Every row comes from one small tree of marks. Brackets hold a mark, then the marks that hang from it, in alphabetical order. Every link used is in the known rows. Which tree was each row made from?
Known rows:
[Q [B H]]:  15.7 -28.4  -5.0  -2.1   1.9  -0.6  11.1  23.4 -14.9  13.7  -1.2   6.8  -2.9   2.1   8.1  12.5  -5.9  -2.1   7.0  -4.1 -13.6 -24.7  15.5  -7.5 -44.5
[A [S [V [H [K N]] Y]]]:   3.2   6.6 -10.9  -1.7 -32.8  45.2 -25.5 -17.9  -2.8  -3.6   9.8 -22.1  -5.1  -0.6 -30.1  10.5  27.0  28.7  -2.2   4.1 -40.8  21.9  -5.8   4.3  18.4
[A [S [V [H K] Y]]]:   8.7  -1.3  -1.6  -7.0 -38.8  39.9 -26.3 -19.8   8.8   1.6  14.7 -16.6  -5.1  -0.9 -31.3   8.4  25.2  25.0  -2.6   6.8 -46.1  19.3 -14.8   3.0  25.0
[D F [V [H [K N]] Y]]: -53.9   8.9   7.8  -8.1   6.2 -26.1 -24.3 -23.6 -41.3 -21.5   4.5 -20.8  -9.8  39.8  20.4  29.0  -4.9  18.9  69.0  44.1 -23.2  41.4  33.4  -6.7  26.8
[K H]: -11.2 -14.8  19.0 -10.3  -1.9 -16.1  -4.6   5.8  17.6  14.9  15.4   8.1   6.6  -2.3 -22.0  30.3  -6.2  13.9  15.1 -11.4   1.9  -6.0   3.7  -1.3 -15.2
[S [V [H K] Y]]: -13.3   4.9  -0.8 -20.8 -21.0  21.3 -38.5 -31.0  -3.8   0.7  22.6 -10.9 -21.5  -0.9 -33.4  21.4  24.2  33.1  27.8  21.9 -30.4  12.9 -14.9   1.5  43.0
[T [F [D [V [H K]]] L]]: -16.1  -6.5  -6.7  -8.9 -15.1 -32.6  -2.2 -20.7   9.3 -13.0   4.1   9.4   8.2  11.1  -3.9   0.5 -12.6  22.0  -1.1  25.1  28.5  -0.8  -3.9  16.7  15.5
[F Z]:   2.4  12.3  -5.8  -6.5   9.3  -0.6   3.1  -2.3  -4.3  -0.8   0.8  19.2 -12.6  -9.6  -2.0  -3.3 -11.6  -9.8   2.4 -22.2  -0.9  15.8  24.6  14.3  -9.7
[T F]: -12.0 -10.8  -8.9 -26.9 -19.8 -38.2 -11.1  -7.4   4.0  -7.8   2.4  17.4   5.6   7.4 -16.9  10.9  -8.8  19.2  14.8  25.1   5.9  -0.9  32.6  22.7 -18.7
[F [D [V Y]] L T Z]:  16.3  31.0   0.9  37.3  49.7  -7.8  19.2 -20.3  -1.3  25.6  -7.4  16.7  13.4 -16.9  26.7 -42.5 -16.3 -15.6 -20.2 -20.3  59.4   1.3 -41.5  -0.3  27.6
[Q [A [S [V Y]]] B]:  -2.4 -19.9  -7.2 -16.9 -45.2  48.2   2.7  45.2  13.2   3.8  -5.6 -23.9   4.2   8.5 -16.5  -8.5  32.2 -19.6 -31.5   7.5 -27.9 -28.0  -1.8 -16.8   5.4
[D F]: -19.2 -19.2  14.0 -10.1   3.2 -31.1  -9.5  -0.8 -11.2  -6.2  -7.5  -4.4 -10.1   2.0  10.6  13.8 -13.7   7.9  37.2  15.4 -30.9   8.7  39.5   4.5 -21.2
[F D L Z]:  11.9  10.0 -10.6  17.3  25.6  10.0  22.8 -10.8   6.0  12.9  -7.8  15.4  -7.5 -28.6  13.6 -35.8 -21.0  -7.2 -26.2 -36.7  34.1  -6.2 -17.7  18.1  10.6
[B [H [K N]]]:  11.1  -0.5  -0.4   9.3   0.9  12.5   2.7   4.2  -7.4  -7.7   8.5  14.3  -9.1  -2.8 -11.4  29.4  -4.0  32.1  14.6 -20.6   3.3   1.2   8.0  18.7 -56.1
[Q A B]: -14.6 -24.4  -5.8 -24.5 -24.1  21.5   6.2  49.9  -1.6   5.7 -10.0  -7.3   1.7  10.9  -1.1   5.3  11.6 -25.0 -16.1   5.5 -11.6 -31.7  18.1 -12.5 -11.0
[T [F Z]]: -12.5   9.5 -15.6 -21.6 -15.0 -31.8  -3.5  -6.0   5.6 -14.2   2.1  21.8   0.7   2.4 -14.6  -1.8  -9.7   6.1   3.0   6.9  17.7   8.5  38.3  22.7 -13.5
[D [V H]]: -10.4  -3.7   6.4 -16.8  14.7 -27.3  -7.7 -19.0 -17.0 -18.6  10.8  -7.0  -7.2  24.5  11.5  28.3  -7.4  -1.8  40.2  23.8 -19.4  17.5   6.3  -8.6  21.4
[Q [A [S [V Y]]]]:   1.8  -4.6   2.4 -20.2 -32.9  39.4  -3.0  20.4  30.7  -6.2   2.6 -16.9  -1.3  -1.1 -25.4  -6.3  27.7  -3.7 -14.3   0.2 -21.2 -15.4 -13.0   2.1  11.3
[S [V H Y]]:  -7.3   5.9  -7.1 -23.3  -2.8  11.4 -32.1 -32.2  -5.8   2.7  18.7 -17.9 -22.0  -6.3 -24.4  13.1  22.1  26.4  35.4  22.1 -28.7   2.7 -12.0  -2.4  41.1
[H K]:  -9.9 -16.9  14.5  -9.6 -32.3  11.1 -20.7  -0.9  -2.5   3.5   9.1  25.7  -5.7   8.8 -22.7  34.5  -5.0  23.0   3.7   5.5 -21.7  22.6   9.4  21.5 -13.2
[F [D V] T]:  28.1   6.5  -5.9  22.0  58.5 -16.6  -5.2 -16.0 -15.6  22.7 -14.3   4.8  11.9  -6.9  12.4   6.7 -10.2 -26.7  -0.5   5.8  18.0   3.0 -24.4 -10.4   5.9
[A [S V]]:  25.8 -15.5   4.4  -2.3 -28.5  23.6  -6.6  -3.3  20.0  -7.1   4.6 -11.6  -3.3  -9.2 -27.5   2.5  18.5   7.9 -14.2  -0.7 -44.2   4.9 -10.6   3.7  -3.7
[A [S [V Y]]]:  18.9 -10.0   0.2  -4.7 -26.9  28.5 -12.8 -10.2  13.7   5.9   7.2 -11.4  -2.4  -5.1 -26.3  -3.9  19.7  15.3  -0.6   6.7 -41.4   6.1 -12.4   7.5   7.4
[V H]: -10.3   2.8 -10.3 -22.5   5.1  -0.3 -25.7 -25.4 -18.2   0.7  11.6  -8.0 -11.7  -1.0  -2.2  28.4  -2.0  18.5  29.8   3.7 -26.0  11.9  15.0  -1.5  16.6
[Q [A S] [B H]]:  15.8 -20.8  -4.9  -6.5 -30.9  40.9  20.9  53.8  17.5  -0.5  -4.8 -14.7   6.9   5.6  -2.1  -5.1  19.7 -19.2 -31.8 -16.6 -14.7 -37.5  -0.5 -15.9 -33.7
[B H]:  28.0 -11.5   5.6  -1.3  17.9  -9.6  10.3  -0.5   6.5   1.5   9.8  13.2 -10.0  -9.7   0.2  14.1  -9.8  16.9  25.6 -17.2  -3.1 -17.6  -0.6  10.4 -47.8

Write each row's tree:
 23.5  25.4   5.0  39.9  46.4 -13.4  26.0 -13.3   4.8  12.5  -9.7  15.8  12.5 -21.3  25.8 -35.9 -17.4 -23.1 -34.2 -27.9  55.7   0.1 -40.3  -4.4  16.2 -> [F [D V] L T Z]
 14.6  49.6 -24.2  23.7  67.8   2.0 -10.2 -32.2 -26.3  22.4  -6.7   4.2   2.6  -9.3  18.0 -13.2  -5.9 -33.8  -0.9 -13.0  34.7  24.5 -17.9 -13.0  40.5 -> [F [D [V H Y]] T Z]
 10.9  19.7  19.1  23.8   5.3 -12.8  18.2  -2.3  12.9  14.5   2.0  27.1  13.9 -26.5  11.3 -29.1 -11.8   7.9 -30.2 -34.5  38.1  -3.0 -14.9   4.7 -10.2 -> [F L T Z]
 -8.3 -13.2  -7.4  -6.9 -25.8  37.0  13.5  55.6  -1.9  -6.8  -4.6  -5.6   0.0  10.0  -5.9  14.1  16.3  -8.6 -20.9 -11.2   3.0 -31.7  11.6  -8.7 -39.1 -> [Q A [B [H [K N]]]]
-12.9 -14.0  31.6  11.3   0.1 -39.8   1.1  -1.9   1.3   4.0  -6.8   1.0   8.9 -10.5  19.4  -3.9 -14.2  20.8  14.8   7.1  -4.3  -3.8  11.6  -2.1 -22.0 -> [D [F L T]]
 -8.6  17.6 -28.4 -11.2  15.0 -28.3  -2.9 -18.4  -4.9  -6.0  -4.1  15.3   0.2   9.4  -4.0 -10.9 -12.3 -10.5   9.1  16.7  33.1  11.6  20.0  18.8  13.2 -> [T [F [D [V Y]] Z]]
-13.8  -8.7  30.6   7.6  22.9 -59.7  -0.8  -3.4 -13.7 -17.3  -7.7  -5.9   5.5  20.6  26.6  16.2 -13.3 -12.1  39.0  33.2 -14.6  17.7  18.9 -16.9  -9.6 -> [D [F T] V]
-13.3   5.5  24.7  16.9   4.4 -33.8   8.8  -1.1   2.7  -2.8  -6.6   6.4   3.7 -15.1  21.2 -17.0 -14.9   7.6   1.8 -11.2   7.3   6.6  17.6  -1.5 -17.3 -> [D [F L T Z]]
 -4.0  14.2 -25.0  -9.8  13.6 -32.1   1.8 -13.7  -0.2 -15.0  -6.1  15.1  -0.6   6.5  -4.7  -7.9 -13.3 -15.6   0.4  11.8  29.5  10.9  21.7  16.2   5.0 -> [T [F [D V] Z]]
 15.9  -7.1   3.1  -4.6 -40.7  35.2 -19.6 -13.1  16.3 -11.1  12.6 -17.0  -5.9  -4.8 -32.9  15.0  24.3  17.7 -15.6  -1.1 -50.2  17.9 -13.3  -0.7  13.9 -> [A [S [V [H K]]]]
 10.3  20.5 -12.0  17.9  49.8   0.3 -25.7 -33.0 -27.1  30.1  -3.8   1.0   9.8   2.0   8.4  12.3  -2.9  -9.3  12.2  13.9  17.0  17.2 -28.3 -10.5  34.4 -> [F [D [V [H K] Y]] T]
-27.6  13.2  32.2  17.1  19.0 -50.4  11.6 -11.0  -9.0  -6.1  -1.3   2.6   7.5  16.4  37.4 -22.7 -16.3   0.5  35.2  19.3  17.1  17.4   5.6  -7.6  13.7 -> [D [F L T Z] [V Y]]
  4.4 -13.8  -8.2   1.3 -42.4  56.2  15.6  57.3   7.7  -7.7  -5.7 -13.7   8.0  11.1 -10.3   6.2  24.0  -8.9 -40.1 -18.2 -10.4 -24.1   5.4 -10.6 -38.2 -> [Q [A S] [B [H [K N]]]]
 14.1 -22.1   4.0  -4.3 -54.4  54.2  13.6  53.3  29.0 -11.9   2.2 -16.0   1.3   5.7 -22.4   2.8  34.2 -11.9 -45.1 -12.5 -21.5 -31.2 -15.5 -17.3 -22.4 -> [Q [A [S V]] [B [H K]]]
-23.2  -0.4  20.4  -1.4  18.2 -48.9  10.4  -0.7 -11.9 -35.3  -5.5  -4.3 -12.2  22.9  26.4   5.1 -17.8 -22.5  38.3  17.6 -15.2  28.8  36.2  -6.7  -2.2 -> [D [F Z] V]
  9.5 -22.1   1.3  -4.4 -48.5  50.9  14.7  55.5  19.6  -3.2  -1.0  -8.4   7.4  11.1 -11.3   4.4  21.9 -12.2 -39.7 -15.7 -17.0 -27.0  -4.6 -12.3 -31.1 -> [Q [A S] [B [H K]]]
 16.7  34.4  -0.8  36.6  47.0  -9.0  16.2 -24.3  -1.3   8.6  -4.7   5.7  10.0 -20.4  27.4 -29.3 -12.9 -17.7 -29.4 -28.2  51.7   5.3 -40.4 -11.6  32.5 -> [F [D [V H]] L T Z]
 -7.3   6.9 -11.7  -2.6   1.1 -36.3  15.8 -13.3  12.6 -15.6  -2.4  16.7   5.6   1.7   3.1 -23.7 -18.0   0.3 -11.1   6.0  44.1  -1.6   3.7  19.6   7.3 -> [T [F [D V] L Z]]
  7.3  27.4 -26.3   5.6  51.6   3.8   1.3 -23.6 -19.5  -6.2  -5.9  -1.8 -16.7  -2.6  14.1  -3.8 -13.1 -36.8   2.9 -16.1  13.0  23.9  -0.5  -2.9  33.5 -> [F [D [V H]] Z]
 -1.8 -17.7  -8.9 -18.5 -45.6  47.4   1.4  42.7  13.3  -7.7  -3.6 -31.3   2.2   5.8 -15.8  -0.2  34.6 -21.7 -37.9   2.2 -33.2 -24.9  -1.3 -24.7   8.6 -> [Q [A [S [V H]]] B]
  3.7 -21.1  -3.5 -15.4 -13.7  21.6  19.3  52.0   7.1   0.4  -4.0  -6.8  -0.8   5.8   2.9   3.0  11.7 -18.7 -12.7  -9.6  -1.1 -44.8   6.3 -14.7 -33.4 -> [Q A [B H]]
 20.4  12.0  -9.6  19.5  60.9 -11.1 -12.4 -22.8 -22.5  35.2 -12.2   6.0  12.5  -2.6  13.5   0.6  -9.0 -18.5  12.8  13.9  21.9   4.1 -25.3  -6.0  17.3 -> [F [D [V Y]] T]
 -7.0 -13.2  -5.8  -8.3  -2.9 -42.4   8.6 -14.6  11.6  -9.4  -2.1  11.8  10.1   7.0   1.3 -10.3 -17.0  13.2   2.0  25.1  32.7 -11.9  -1.8  19.3   3.0 -> [T [F [D V] L]]
-22.9  -5.6  20.8   2.8  -5.4 -29.4  12.0   0.6   2.7 -13.0  -3.9   2.7  -8.9  -7.8  19.8 -15.3 -18.8   9.8  14.6  -8.1  -5.8   7.1  28.1   8.6 -14.5 -> [D [F L Z]]
 26.0  26.3  -3.9  37.9  38.9   3.6  16.5 -13.4   6.3  28.2 -10.9  19.8  11.1 -38.9  15.9 -38.4 -15.4 -11.5 -43.4 -42.0  52.5  -6.5 -33.6   3.8   6.3 -> [F D L T Z]
 25.8  -2.3   5.1  29.9  33.5  -5.1   6.3 -14.9   4.4  36.9 -11.3  11.5  17.4 -31.5  13.4 -19.6 -14.1   7.6 -25.4 -15.5  35.4 -21.5 -41.7   3.1  -0.7 -> [F D L T]
 15.6 -17.3  -4.9  -8.0 -34.8  47.9  15.4  47.3  21.8  -0.8   0.2 -22.2   1.4   3.1 -12.3 -11.0  32.3 -14.3 -27.3  -7.1 -17.5 -40.1 -13.2 -18.7 -16.3 -> [Q [A [S [V Y]]] [B H]]
-27.3  14.3 -15.4 -11.7 -12.2  21.1 -33.7 -20.8 -33.1  -8.8  10.2  -6.9 -10.9   6.3 -13.1  44.3   4.2  33.7  17.9   1.0 -20.1  31.6  23.7   6.6   8.4 -> [V [H [K N]]]
-36.9   1.3  27.7   2.6   9.0 -45.6  16.1  -9.9  -8.7 -16.8   1.2  -1.1  -5.5  23.7  35.9 -20.7 -20.2   3.2  47.4  22.9   4.2  18.4  17.0   2.7  16.1 -> [D [F L Z] [V Y]]
